Each row was made from one path, in order. Every step used is in the known rows, and no mark comes twice. Write each row's path.
(in the rows, 128 means zero)
Known rows
rimaf/kogovom/daba/fosafo: [124 133 126 109 128 158 117 199 176 132  89 109 108 114 106  96 151 180
  96 152 132 149 150 189 168 138 153 153 104 137 126 160 101 127 123 172
 102 100 138 161 161  81 134 141 131 171 147 196 153 182  60 217 149 106
  85  62 165  95 126 128 175 116  44 131  78 123 100]
fosafo/daba/gepidif/neran/sisar: [123 120 160  93 179 118  84 130 170 133  80 171 126 119  74 107 143 140
  38 165 132 199 122  84 150 169 162 152 144 157 125 149 142 134  86 146
  63 121 149 142 160 146 146 172 104 177 105 125 120 188 117 161  94  87
 131 119 146 145 152 133 136 108 146 170 107  95  94]
gepidif/neran/sisar: [160 127 163 115 141 166 108 148 174 139  79 184 115 138  94 105 140 126
  46 124 130 136 132 126 140 131 133 114 150 140 140 152 140 108  78 152
  87 125 149 160 126 118 150 136 127 160 122  70 155 173  85 141 121  93
 136  87 133 145 169  98 154 125 146 162 127 119 111]
gifule/ravitan/neran: [163 100 147 125 158 206 143 177 185 174  95 107  92 146 111 107 140 132
  82 178 101 110 114 145 143 108  92 127 119 151 117 168 120 104 116 148
 100 134 132 122 133 112 115 121 157 172 160 108 189 186  95 167 171  90
 133  87 109  63 153  84 185 124 149 162 107 140 128]
ravitan/neran/sisar/fosafo: [152 120 148 113 156 168 128 170 167 106  79 107 133 172  93 126 166 135
  60 145 103 123  80 153 128  83 152 116 130 130 145 168 151 122  83 143
 109 124 139 137 151 133 120 130 127 169 140  74 152 157 111 164 103 118
 124  96 117  87 171 103 175 146 138 137 113 128  96]
gifule/ravitan/neran/gepidif: [150 106 161 108 156 212 129 174 178 154  88 141  81 150  99 116 130 148
  66 173 100 121  86 137 148 138 108 137 117 136 122 166 159 119 116 141
  98 110 122 129 129 119 122 146 140 184 165 131 206 171 117 166 165  77
 146 111 114  86 164  68 189 103 173 143  97 135 105]
neran/ravitan: [125 109 175 100 143 224 142 164 135 149  75 160  90 125 122  96 114 167
  67 137 113 107 130 131 151 124 133 140 142 126 127 146 153 131  90 134
 113 128 154 164 123  89 147 134 126 151 130 134 190 161  98 143 164  76
 134  99 160  94 161  99 189 120 123 140 110 137 108]
sisar/fosafo/daba/kogovom: [131 131 135  98 160 161 128 163 179 130  73  82 115 124 104 102 154 164
  93 188  78 165 131 135 134 125 168 135 115 155 136 129 103 129  94 117
 114 110 149 146 162 129 110 162 108 161 108 175 124 181  92 186 123 110
 118 116 159  98 141 169 174 137  77 146 124 125  99]
kogovom/daba/gepidif/neran: [151 129 153 103 168 137 115 167 197 167  90 144 127 131  83 113 142 134
  67 145 182 164 141  94 172 141 137 131 113 141 115 172 118 112 120 169
  92 119 142 133 179 105 140 152 131 183 114 112 125 192  86 213 145  78
 103  60 138 147 123 142 138 113 129 164  83 116 117]
ravitan/neran/sisar/fosafo/daba: [141 108 144  94 181 144 113 148 175  95  80  89 130 147  88 126 166 144
  58 174  98 141  79 138 131  99 157 146 133 150 140 155 153 134  59 152
  85 123 155 117 160 166 103 158 114 160 124 108 151 165 129 147  85 109
 123 112 137  72 171 111 161 137 116 152 117 107  80]
daba/fosafo: [113 126 135 128 152 174 136 197 161 155  94 120 122 129 123  96 142 157
  80 154 105 140 111 150 135 120 142 127 122 126 143 173 109 129 140 129
 123 123 144 166 158  89 145 141 119 174 129 116 156 179  68 188 140 100
 140  98 144  91 145 146 184 139 103 134 100 135 101]
neran/gepidif: [132 133 175 104 152 196 126 175 145 147  80 165  86 132 106 103 126 167
  64 131 135 132 107 134 144 138 146 126 136 113 137 167 149 134 108 136
 109 116 156 184 147 109 156 155 111 177 132 108 194 153  96 163 150  78
 148 113 146 123 167  91 183 105 137 130 106 121  95]
ravitan/neran/sisar/fosafo/daba/kogovom/rimaf: [119  97 148  86 190 122  91 150 185  96  72  95 129 160  74 131 153 139
  61 186  72 178 118 178 148 119 177 146 112 158 139 166 108 146  66 164
  91 114 124 129 186 177  68 134 136 158 161 160 117 202 128 163  90 125
 108  95 166  78 123 133 152 153  68 128  98 108  91]
fosafo/daba/gepidif/neran: [147 129 147 102 172 128 114 149 192 156  88 129 120 112  87 104 146 143
  53 168 146 179 125  73 158 158 143 147 130 155 118 144 103 123 109 146
  78 127 154 134 163 128 139 162 111 177 102 132 126 197 119 190 125  80
 134 114 147 126 140 166 140  99 147 174 110  99 110]
ravitan/neran/gepidif: [155 122 165 108 157 187 133 172 175 127  85 137  99 156 107 121 151 152
  46 123 112 128  79 154 147 121 128 124 124 124 133 183 133 131 103 157
 105 128 134 148 151 129 125 137 128 197 158  96 198 172 109 185 148  84
 156 108 120  92 159  87 176 104 155 140 104 116  96]
neran/sisar: [123 122 164 111 165 185 113 157 136 139  81 174 103 129 101  93 128 152
  62 137 119 128 134 145 138 126 152 128 148 124 143 165 151 116  98 134
  99 132 155 191 135 120 157 151 123 168 128  90 172 155  74 132 125  91
 138  96 142 117 167  82 178 132 104 145 108 121  95]
sisar/neran/gepidif/daba/kogovom: [171 149 157  98 139 156 113 143 204 134  75 146 110 151  76  92 150 155
  65 152 137 163 115 134 144 137 152 121 118 161 111 125 142 106  84 132
  95  92 104 120 138 115 127 145  94 174 125 144 129 179 118 213 111  98
 133  89 132 168 130 151 166 115 141 141 151 126  98]
gepidif/neran/sisar/fosafo: [161 130 157 110 127 153 113 165 180 120  74 142 134 149  83 106 153 125
  64 146 127 133 110 121 128 107 155 109 135 134 145 135 152 107  68 138
  98 108 137 146 136 118 140 141 122 150 106  63 130 164 108 151 103 109
 118  90 128 145 181 125 151 135 160 150 135 135 101]
neran/sisar/fosafo/daba/gepidif: [ 86 121 155  94 187 141 101 152 131 106  73 123 134 122  80  96 152 159
  70 188 106 187  99 100 142 136 197 160 129 138 136 149 166 146  96 117
  89 109 148 152 173 135 148 184  88 177 103 139 117 149 131 161  84 101
 120 140 157 122 165 143 164 126 111 133  92 109  66]
gifule/ravitan/neran/gepidif/daba/fosafo: [123 110 133 111 162 175 122 169 194 155 104 123 107 135  94 112 133 157
  56 179 120 151  85 139 140 142 120 156 104 165 132 142 171 120 134 155
  88  98  95  78 124 116 104 152 112 184 145 150 195 202 117 206 138  73
 135  87 115  89 162 125 175 113 170 160 108 136  85]
neran/sisar/fosafo/daba: [118 116 152  92 180 155 108 155 140 106  75 110 119 125  93 102 150 161
  68 178 112 149 112 116 132 117 174 153 142 138 144 138 170 133  64 131
  91 118 168 151 153 143 138 172 101 149 104 118 144 147 111 129  93 103
 120 120 161 108 175 117 170 136  98 143 122 110  77]

Which path is each row?
[129 128 129 127 165 149 136 174 172 166 104 115 123 116 112  84 134 158
  69 146 142 148 133 135 137 121 135 136 113 157 141 141 130 118 133 144
 102 126 123 130 139  85 135 149 101 157 103 117 161 189  69 204 128  86
 134  67 137 105 151 169 170 129 103 155 123 128  94] => gepidif/daba/fosafo
[149 139 143 116 162 172 130 150 181 177  84 140 100 114 109  80 133 158
  72 141 126 156 163 145 140 131 136 127 117 169 131 128 111 102 109 141
 101 120 123 149 138 103 124 150 108 163 111 136 152 196  56 209 145  83
 129  71 141 120 134 155 168 131  82 166 147 125 112] => gepidif/daba/kogovom
[119 107 160  83 144 156 115 154 179 117  73 121 134 118  84 110 143 156
  59 187 131 165  98  67 151 141 167 159 121 150 116 115 160 148  79 129
  92 107 139  98 159 114 127 152 100 160  89 160 111 184 157 178 116  85
 109 131 162 125 159 182 144 106 173 156 111 121  91] => sisar/fosafo/daba/gepidif/neran/ravitan
[108 122 133 116 175 159 125 196 167 149  96 111 118 130 110 107 136 161
  93 159 139 142 130 152 156 124 141 143 114 128 134 180 120 125 130 156
 110 119 159 146 177  94 128 145 128 176 122 132 154 180  55 197 147  97
 112  57 155  86 135 133 175 138  69 129  73 129 103] => kogovom/daba/fosafo
[115 125 148 101 181 140 132 172 150 138  82  84 130 123  91  96 153 161
  83 191 133 174 104  96 144 121 175 151 114 139 130 151 131 146 117 117
 107 115 152 139 182 114 146 176  93 178 102 145 124 160 126 192 114 103
 115 134 155 103 154 168 168 120 114 144  91 114  81] => sisar/fosafo/daba/gepidif
[149 116 152 113 167 177 117 150 162 127  84 147 116 150 103 114 151 134
  47 132 104 126 100 161 138 109 131 117 146 135 141 179 136 125  82 155
  94 137 146 153 147 136 126 135 137 179 153  75 178 172  90 152 123  99
 144  88 121  88 159  73 174 131 126 148 107 112 102] => ravitan/neran/sisar
[168 128 159 102 171 169 130 150 198 139 100 142 100 147  95 113 144 154
  33 119 164 135  92 142 146 123 125 137 120 149 137 154 150 110 101 176
  89 127 125 113 139 131 122 152 106 175 128  93 206 182 109 203 131  62
 150  80 124 105 159 108 167 101 150 162 134 111  88] => ravitan/neran/gepidif/daba
[171 133 172 109 139 180 124 165 176 126  74 143 114 171  83 102 153 150
  69 148 144 130  91 123 144 118 142 114 134 114 115 161 151 119  83 127
 108 112 138 156 148 111 155 135 120 173 135  89 152 144 124 167 123 102
 138 111 135 144 140 105 179 104 164 125 118 131 107] => sisar/neran/gepidif
[131 126 175  90 177 155 100 149 177 160  84 167  85 130  83  99 111 161
  57 141 150 167 159 158 162 162 163 141 102 149 139 144 128 127 105 165
 102 110 106 159 164 125 115 146 115 165 148 160 159 204  96 199 143  71
 131  79 172 147 124 139 158 114  78 136 105 118  89] => neran/gepidif/daba/kogovom/rimaf
[149 135 143 113 145 144 114 169 193 124  87 124 135 151  79  93 149 155
  58 162 158 157  85 122 144 122 155 140 118 141 122 135 161 120 108 138
  91  95 110 103 148 105 140 145  82 170 107 116 138 169 125 208  93 101
 134  90 134 149 139 163 171 114 158 132 137 130  84] => sisar/neran/gepidif/daba/fosafo
[156 125 145 101 165 118 122 164 192 141  80  88 137 128  79 106 159 137
  67 181 145 184  97  71 146 127 161 135 116 150 125 135 119 127  96 132
  93 113 143 119 176 123 136 160 101 170  88 125 103 190 135 200 106  99
 113 117 143 126 152 193 137 108 162 166 113 114  97] => sisar/fosafo/daba/gepidif/neran
[129 128 166 111 155 143  95 150 164 143  76 187 129 138  81 108 140 125
  42 136 133 172 120 101 145 156 156 116 138 138 131 164 136 117 104 140
  82 118 136 159 150 111 159 154 117 185 127  95 132 180 103 166 117  94
 130 103 127 162 156 122 145 119 169 154  99 115  96] => daba/gepidif/neran/sisar
[127 128 141  98 173 169 119 147 172 154  77 116  97 115 109  97 143 166
  79 177  89 163 154 141 146 151 147 144 130 158 126 149  90 127  98 133
 100 124 157 161 147 136 117 161 116 174 121 170 143 191  72 176 143  96
 135 116 159  96 133 145 177 127  68 151 125 107 114] => fosafo/daba/kogovom
[153 118 149 100 147 131  97 145 184 107  76 125 130 133  78 115 156 136
  55 169 126 157 114 103 137 118 159 143 147 152 139 121 155 121  50 145
  77 115 159 127 149 150 125 162 101 141  88  96 130 173 126 142  89 105
 120 103 148 135 182 135 147 121 139 156 140 112  90] => gepidif/neran/sisar/fosafo/daba
[142 134 147  92 117 120  85 165 185 105  67 142 133 126  67 109 165 146
  75 151 156 180 142 142 162 140 189 143 111 142 121 143 146 116  83 158
  76  77 115 135 160 104 145 150 114 173 118 170 101 172 121 208 101 118
  60  74 149 164 145 127 133 107 119 138  80 122  87] => rimaf/kogovom/daba/gepidif/neran/sisar/fosafo
[137 129 140  93 132 133  91 137 190 109  68 135 133 131  78 115 158 135
  64 175  80 182 121 124 127 142 169 138 138 168 135 113 128 122  60 134
  86  96 139 131 145 150 100 158 103 157 102 141 101 193 113 161  85 119
 114 110 154 139 162 154 145 137 114 154 136 119 100] => gepidif/neran/sisar/fosafo/daba/kogovom
[129 129 154 106 140 136 104 168 161 125  71 156 147 148  75 108 156 122
  57 151 125 172  99  91 135 124 176 109 129 130 138 153 158 123 101 124
  95 102 125 149 154 102 157 152 108 180 105  91 103 164 119 180  94 110
 109 110 126 162 166 151 148 127 172 145  95 128  91] => daba/gepidif/neran/sisar/fosafo
[128 122 165 114 170 166 119 177 166 173  78 143  96 145 101  99 123 145
  85 149 104 155 166 168 160 139 149 117 112 134 132 181  75 130 114 149
 122 129 125 193 174 112 120 122 162 159 163 146 144 203  70 181 160  97
 127  76 171 110 112 130 177 142  59 133  85 132 118] => daba/kogovom/rimaf
[121 109 171  82 151 169 114 158 183 145  85 172 115 124  86 120 123 151
  60 149 164 147 138  94 176 150 143 154 121 138 109 154 155 126  99 161
  93 114 138 117 151  94 134 140 131 172 111 153 139 187 110 189 151  70
 107  68 158 138 135 127 144 103 146 157  83 128 106] => kogovom/daba/gepidif/neran/ravitan
[158 131 154 121 146 153 126 171 187 168  87 154 123 129  97  99 144 129
  55 140 148 161 118  98 152 138 133 111 122 137 121 169 106 115 128 145
 100 126 137 152 156  93 156 140 124 187 118 101 134 194  97 202 146  86
 132  95 128 144 141 152 149 106 164 166 100 123 115] => daba/gepidif/neran
[106 127 142  89 168 155  95 145 154 103  67 128 117 130  89 101 152 164
  80 188  67 175 123 146 127 135 189 147 135 156 142 129 137 139  71 112
 101 101 142 157 152 147 110 169  96 159 110 167 120 170 100 154 100 116
 118 127 159 110 158 141 168 148  67 135 120 114  82] => neran/sisar/fosafo/daba/kogovom
[146 122 160 111 185 148 122 155 185 185  88 132  99 125  93  88 118 144
  65 142 148 160 185 163 168 139 145 129  98 163 132 147  90 109 110 162
 101 125 108 163 165 114 112 132 133 148 146 140 144 213  69 199 147  82
 122  43 170 129 112 153 162 142  54 155 109 126 109] => gepidif/daba/kogovom/rimaf
